Every row comes from one small tree of marks. Brackets hold a mark, then the marks that hang from it, in alphabetical order. Every link used is in the known rows. Which tree was each row made from?
Known rows:
[beto [samut [dututa lati] [pubu gofab]]]: [-15 -44  -5  25 -33 -47   9  32  14  23 -37  -1  24 -11 -64]
[lati dututa]: [ 10  13 -12 -10   7  11  -1 -10 -23 -26  56  32 -35 -11  20]
[lati [dututa samut] pubu]: [ 37  44 -12 -10  52  29  48 -42  -4  -4  72  23 -39  -7  63]
[gofab [pubu [lati [dututa [samut beto]]]]]: [ 30  32  23   4  10  30  15 -15  -8 -31  21  -6   4  -4  25]
[dututa lati [samut beto [pubu gofab]]]: [-32 -39  16  13  19 -35 -13 -10  12  51 -52 -15  26  15 -10]
[gofab [lati [dututa [samut beto]]] pubu]: [ 13  39  21  -2  17  25  20   5 -20 -47  45  -3  16   8  43]
[samut pubu]: [-24  10   1  -3  22 -27  -3  -9   0  31  15  17  -8 -19 -35]
[dututa [lati [pubu gofab]] [samut beto]]: [  2   1  16  19  25 -16  -1 -22   1  21  -8 -34   6  -1  50]
[lati [dututa [samut beto]] [pubu gofab]]: [ 26  26 -13  -7   2  20   8 -46   2  -4  21 -25 -11  12  53]
[beto [samut dututa]]: [ 10  -8  -4  38  -6 -31  -3 -16   2 -29  19   5 -25 -13 -40]
[pubu gofab [lati [dututa [samut beto]]]]: [ 19 -17  -4  -6 -29  36 -32  -1  -4 -23 -37 -19  -9  24  32]
[pubu [gofab [lati dututa]]]: [  2   5 -17 -30 -41  40 -19  63 -33 -41  19   9  -4   6  38]
[lati [dututa samut] [pubu gofab]]: [ 36  38 -20 -20  16  53  34 -24  -7   7  46   2 -26   3  66]
[beto samut]: [-10  15  13  14  14 -34 -21 -37  16 -13  34  22 -30 -15 -36]
[dututa lati [samut beto pubu]]: [-31 -35  23  23  53 -57   2 -30  15  40 -26   3  13   1 -14]

Which tree is each row?
[  3 -11  -7 -15 -19  33 -23  17 -15 -37 -14 -12   3  35  44] -> [pubu [gofab [lati [dututa [samut beto]]]]]
[-16 -18 -13   8 -53 -18  -7  59  12 -10 -39 -14  30  -2 -66] -> [beto [samut dututa [pubu [gofab lati]]]]
[ 13  56  11 -17  -4  36  28  53 -39 -51  78  20   8 -20  34] -> [gofab [lati dututa] pubu]
[ 19   0 -15 -24 -52  49 -25  46 -21 -27  -5   5 -17  -5  21] -> [pubu gofab [lati dututa]]
[-14 -20   8   0 -14   2 -35  -4  21  35 -76 -35  17  13 -23] -> [dututa [samut beto [pubu gofab lati]]]
[-23 -54  -7  32 -41 -51 -17  32 -10  14 -62 -38  37  -6 -35] -> [samut beto [dututa lati] [pubu gofab]]
[-23  -5  11  13  44 -35 -10 -57  20  36 -19  -8   1   7 -24] -> [dututa [samut beto pubu]]
[  3   5 -12 -17  46  11  36 -30   6  29  28  39 -20   5   3] -> [lati [dututa [samut pubu]]]
[-14 -12  -2 -13  17 -11   5  -3   9  -9  -8  11  14  18   2] -> [gofab [lati [dututa [samut beto pubu]]]]
[-19 -23  18   7  68 -25  30  -5   4  51  -2  32  -3  -6  -1] -> [dututa lati [samut pubu]]
[ -7  -7 -14 -27 -56   0 -11  19  34   9 -25  17   7  -8 -58] -> [beto [samut [pubu gofab [lati dututa]]]]
[-29   4   0  -8 -20 -30 -21 -18  32  36 -12   5   5  -5 -71] -> [beto [samut [pubu gofab]]]
[ 42  44  17 -10  25  61  41  10 -18 -19  47  21 -12 -12  39] -> [gofab [pubu [lati [dututa samut]]]]
[ -3 -34 -13  23 -70 -15 -39  42  -1  -1 -86 -55  33  -6 -50] -> [samut beto dututa [pubu gofab lati]]
